Each row comes from the steps of one path. Every step used is in the known rows, and no mark comes twice. Write the path behind each row, first mark first.
Known rows:
rofom/zata/muni: [ 2.390 -2.836  3.553 -0.769  0.383  1.884  1.154 -0.468  3.588  2.555
 -0.028  1.030  1.626  3.418  3.299 -0.608 -0.093 -1.557  1.411  0.134
  0.223 -1.733 -1.457  2.334]
kikiv/moze: [ 0.495 -0.360  0.413 -2.278  0.264  1.024  1.589  0.143  2.657  0.145
 -0.860 -1.193  0.194  1.598  2.547 -1.621 -0.415  0.878  2.184 -2.953
  1.735  0.553 -0.861  2.646]
tibes/bezi: [ 0.009 -1.975  0.846 -0.929 -0.126  1.285  1.838  0.780  2.311 -0.146
 -0.497  0.003 -0.789  2.050  1.852  0.791 -1.966  2.038  0.610 -0.200
 -0.419  0.546 -1.244  3.764]
tibes/kikiv: [ 0.321 -2.421  1.737 -1.372 -0.491  1.345  0.022  2.072  4.239  1.102
 -1.050 -0.329 -0.722  1.607  2.848 -0.040 -1.337  1.459  1.486 -1.140
 -0.065 -3.505  0.559  1.027]
kikiv/zata/muni/tibes: [ 0.660 -4.888 -0.204 -1.814  0.380  1.619  2.195 -0.256  3.529  1.403
 -0.043  1.438  2.354  1.978  2.228 -2.801 -1.335  1.865  2.832 -0.990
 -0.713 -1.999  1.127  1.096]
budezud/tibes: [ 3.809 -0.824  0.013 -1.522 -0.540  0.883 -0.437 -1.111  3.341 -0.858
 -0.241  0.293  2.013  1.405  1.008 -3.818 -0.885  0.023  1.585 -1.064
 -1.248 -1.202  0.363  3.941]
tibes/moze/kikiv/bezi: [-1.429 -0.788  1.659 -0.577  0.170  2.159  1.561  0.537  3.965  1.879
 -2.349 -0.345  0.426  2.233  2.728 -0.819 -1.963  1.680  0.827  0.042
  1.013 -2.577  1.281  3.162]
rofom/zata/moze/kikiv: [ 1.294 -2.923  1.346 -3.277  1.068  1.421  2.271  0.196  4.679  1.226
 -2.387  1.036  0.499  0.958  2.787 -2.139  1.447  0.617  0.904 -1.154
  0.730 -2.475  0.915  2.619]
rofom/zata: [ 1.467 -4.151  2.330 -1.200  0.133  1.143  3.976 -0.913  3.043  0.560
 -0.297  0.942  2.147  1.662  2.461  0.063 -2.250 -0.822  1.310 -2.043
 -0.232  0.071 -0.194  2.546]
rofom/zata/budezud: [ 1.737 -2.350  2.639 -2.299 -0.080  1.099  2.666 -2.219  2.858  0.478
 -1.280  1.734  0.709  0.696  2.497 -0.033 -0.176 -0.710  0.480 -2.189
  0.960 -0.656 -1.642  3.254]
tibes/kikiv/zata/budezud: [-0.971 -1.214  2.080 -2.697 -0.418  1.248  1.954 -0.851  3.773  1.563
 -1.766  1.610  0.204  0.177  2.811  0.413 -0.320  0.963  1.260 -2.842
  1.470 -2.958  0.423  2.446]
rofom/zata/budezud/tibes: [ 3.848 -0.673  1.015 -2.099 -0.237  1.165  1.044 -3.068  3.758 -0.249
 -1.493  1.285  1.850  0.592  2.012 -3.264  0.257 -0.828  0.382 -1.822
 -0.270 -1.541 -0.666  4.828]
tibes/muni/zata/moze/kikiv: [ 1.659 -2.896  1.509 -3.830  1.180  1.525  1.411  1.260  4.551  2.440
 -2.065  0.381 -0.194  0.403  3.298 -1.554  1.442  2.239  1.684 -0.859
  1.670 -3.506  1.998  0.513]
moze/kikiv: [ 1.076 -2.546  1.222 -2.507 -0.166  0.573 -0.193  0.038  4.665  2.105
 -1.226  0.763  1.380  1.770  1.640 -1.779  0.790  1.578  1.094 -1.249
 -0.858 -1.832  2.321  1.593]
rofom/zata/muni/tibes: [ 2.084 -5.779  0.415 -1.413  0.687  1.808  2.383 -0.402  3.670  1.208
 -0.304  1.110  2.017  2.323  2.847 -2.799 -1.113  0.980  2.126 -0.434
 -0.892 -1.912  0.034  1.309]
kikiv/zata: [-0.714 -2.743  1.449 -1.863 -0.278  0.901  3.652 -0.695  2.632  0.771
  0.182  1.427  2.746  1.059  1.521  0.174 -2.533  0.683  2.445 -2.935
  0.101 -0.043  1.643  2.295]
zata/budezud/tibes: [ 4.040  0.461  0.442 -2.376 -0.599  0.941 -1.109 -2.453  3.363 -0.656
 -1.165  0.979  1.083  0.540  1.203 -3.755  0.567 -0.034  0.916 -1.280
 -0.316 -1.713 -0.815  4.538]
muni/zata: [ 0.556 -3.555  0.398 -2.337 -0.249  1.323  3.449  0.063  2.712  1.710
  0.327  0.006  2.154  1.056  1.646  0.150 -3.129  2.331  2.127 -2.431
  1.524  0.165  0.828  1.075]
kikiv/bezi: [-1.055 -1.297  1.593  0.242 -0.790  1.980  1.151 -0.435  1.568  0.012
 -0.281  0.182  1.880  2.197  1.528 -0.111 -4.327  0.739  1.524 -0.846
  0.550 -0.558 -0.177  3.164]
moze/kikiv/bezi: [-1.585 -1.300  1.358 -0.491 -0.562  1.854  0.300 -0.500  3.419  1.865
 -1.488  0.434  2.190  2.250  1.866 -0.925 -2.446  1.553  0.811 -0.781
  0.173 -1.958  2.049  2.711]
moze/kikiv/zata/muni/tibes/bezi: [-1.268 -3.936 -0.681 -1.617  0.767  1.917  2.475  0.435  4.382  2.333
 -1.480  1.032  0.588  2.257  2.842 -1.250 -0.571  3.621  0.918  0.119
 -0.839 -1.817  1.530  2.697]
rofom/zata/kikiv/bezi: [-2.367 -1.977  2.334  0.663 -0.550  2.821  1.597 -0.249  1.407  2.557
 -1.453  0.276  1.988  2.766  3.265  0.004 -5.585  0.390  1.232 -0.847
  1.653 -2.497 -0.949  3.567]

Which path is each row?
[-0.653 -2.602 -0.057 -1.869  1.086  2.193  2.288  1.154  5.067  2.252
 -2.208 -1.405 -0.340  1.902  5.087 -2.334  0.063  1.675  1.829 -2.383
  1.718 -3.252  0.261  1.258]  rofom/zata/muni/tibes/kikiv/moze
[-1.249 -2.934  1.189 -2.650  0.049  0.764  2.888 -0.751  4.464  2.612
 -0.987  1.732  3.002  1.222  1.878 -0.670 -0.607  1.505  1.795 -2.824
 -0.256 -1.475  3.776  1.874]  moze/kikiv/zata
[ 1.605 -3.323  0.547 -2.544  1.233  1.543  1.104  1.484  5.901  2.871
 -2.498  0.115 -0.734  2.301  3.166 -3.326  1.898  2.626  1.481  0.738
 -0.362 -3.989  1.568  1.465]  zata/muni/tibes/moze/kikiv
[ 5.719 -0.919  3.431 -1.962  0.044  0.944 -1.722 -1.081  3.238  0.298
 -1.046  0.754 -0.507  0.217  3.136 -2.270  1.218 -0.703  1.258 -0.236
 -0.773 -3.742  0.221  1.718]  zata/budezud/tibes/muni
[-0.239 -0.880  2.087 -3.513  0.385  1.076  2.799 -1.294  4.502  2.192
 -2.561  1.716  0.022  0.256  2.651 -0.566  1.397  1.203  0.953 -2.153
  1.457 -2.429  0.913  3.098]  tibes/moze/kikiv/zata/budezud
[ 1.858 -1.060  0.529 -1.314 -0.479  1.484 -1.007  1.049  5.024  0.626
 -1.440 -0.484  0.180  1.362  2.716 -2.557 -0.752  0.970  1.235 -0.968
 -0.830 -4.319  1.204  2.436]  budezud/tibes/kikiv
[ 3.969 -1.161  3.146 -2.518  0.299  0.899 -0.738 -1.554  4.522  1.888
 -1.805  1.460  0.653  0.021  3.550 -2.360  1.825 -0.092  1.064 -0.996
 -0.799 -4.579  2.725  1.560]  moze/kikiv/zata/budezud/tibes/muni
[-0.671 -0.031  0.594 -2.024  0.145  1.686  0.116  1.088  1.867  2.237
 -1.645 -1.352 -0.457  2.310  3.418 -2.021 -1.179  1.407  2.337 -2.631
  2.626 -1.633 -1.768  2.831]  zata/kikiv/moze
[-2.028 -1.914  2.495  0.114 -0.441  3.004  0.795  0.799  1.133  3.747
 -1.043 -0.340  1.290  2.133  3.744  0.601 -5.543  1.966  1.815 -0.622
  2.497 -3.718  0.173  1.438]  tibes/muni/zata/kikiv/bezi
[ 3.527 -2.012  1.209 -3.231  1.132  1.987  2.068  0.950  2.683 -0.114
 -1.046 -0.232 -0.402 -0.288  3.138 -2.080 -0.523  1.182  2.416 -0.801
  2.314 -2.741 -0.441  1.717]  budezud/tibes/muni/zata/moze
[ 2.748 -1.937  0.731 -3.791  1.191  1.605  0.698  0.566  4.985  2.136
 -2.344  0.222  0.302  0.175  3.129 -3.236  1.749  1.952  1.566 -0.762
  1.115 -4.035  2.374  1.415]  budezud/tibes/muni/zata/moze/kikiv
[ 1.534 -1.793  0.872 -3.520  0.724  1.134  0.251  0.847  4.430  0.749
 -2.114  0.701 -0.255  1.015  1.954 -2.616  1.752  1.349  1.386 -0.714
  0.686 -2.414  0.686  2.339]  zata/moze/kikiv
[ 2.135 -0.635  0.258 -3.435  0.769  1.461  1.650 -0.216  6.109  2.865
 -3.186 -0.070 -0.259  0.769  2.896 -3.080  1.955  2.286  0.550 -0.817
  1.088 -3.626  1.738  3.135]  muni/zata/budezud/tibes/moze/kikiv
[-1.279 -0.725  1.110 -1.262  0.120  2.318  0.670  0.113  3.189  0.780
 -2.196  0.373  0.980  1.611  2.201 -1.618 -1.720  1.399  1.161 -0.423
  1.414 -2.387  0.710  3.339]  zata/moze/kikiv/bezi
[ 2.599  0.440  1.121 -2.463  0.676  1.520  2.801 -0.616  4.191 -0.005
 -2.249  0.127 -0.827  0.386  2.635 -2.607  0.346  0.405  1.410 -0.847
  1.106 -2.371 -0.921  4.933]  kikiv/zata/budezud/tibes/moze
[-0.773 -1.835  1.168 -2.946  0.756  1.923  3.048  1.686  3.327 -0.340
 -1.671  0.552 -0.598  0.136  2.982 -0.685 -0.944  1.063  2.527 -1.910
  2.152 -3.007 -0.160  2.582]  tibes/kikiv/zata/moze
[ 2.814 -0.075  0.845 -3.079  0.716  1.180  0.157 -0.181  5.938  1.828
 -3.257  0.202 -0.842  1.072  2.644 -3.647  2.771  1.423  0.455 -0.206
  0.121 -3.723  1.159  3.680]  zata/budezud/tibes/moze/kikiv
[ 1.671 -2.484  1.783 -1.792 -0.017  2.102 -0.312  0.969  2.322  4.121
 -1.023 -0.290  0.693  1.568  3.769 -1.539 -2.753  1.937  2.100 -0.825
  1.546 -4.667  0.422  0.852]  budezud/tibes/muni/zata/kikiv
[ 0.487  0.779 -0.367 -2.062  0.286  1.603  0.158  0.747  4.691  0.761
 -2.094 -1.968 -0.405  1.288  3.779 -3.059  0.261  1.176  1.574 -2.625
  1.412 -2.890  0.437  2.949]  budezud/tibes/kikiv/moze
[ 0.329 -1.327  2.904 -1.942  0.906  1.881  1.276  0.540  5.272  4.342
 -1.350  1.024  0.889  3.038  3.536 -1.036  1.592  0.313  1.747  0.147
  0.781 -3.517  1.120  2.166]  tibes/moze/kikiv/zata/muni
[ 2.635 -1.010  1.259 -2.845  0.999  1.313  1.830 -0.711  6.363  2.261
 -3.411  0.409 -0.217  1.008  3.218 -3.180  2.449  0.697  0.113 -0.520
  0.157 -3.565  1.213  3.945]  rofom/zata/budezud/tibes/moze/kikiv
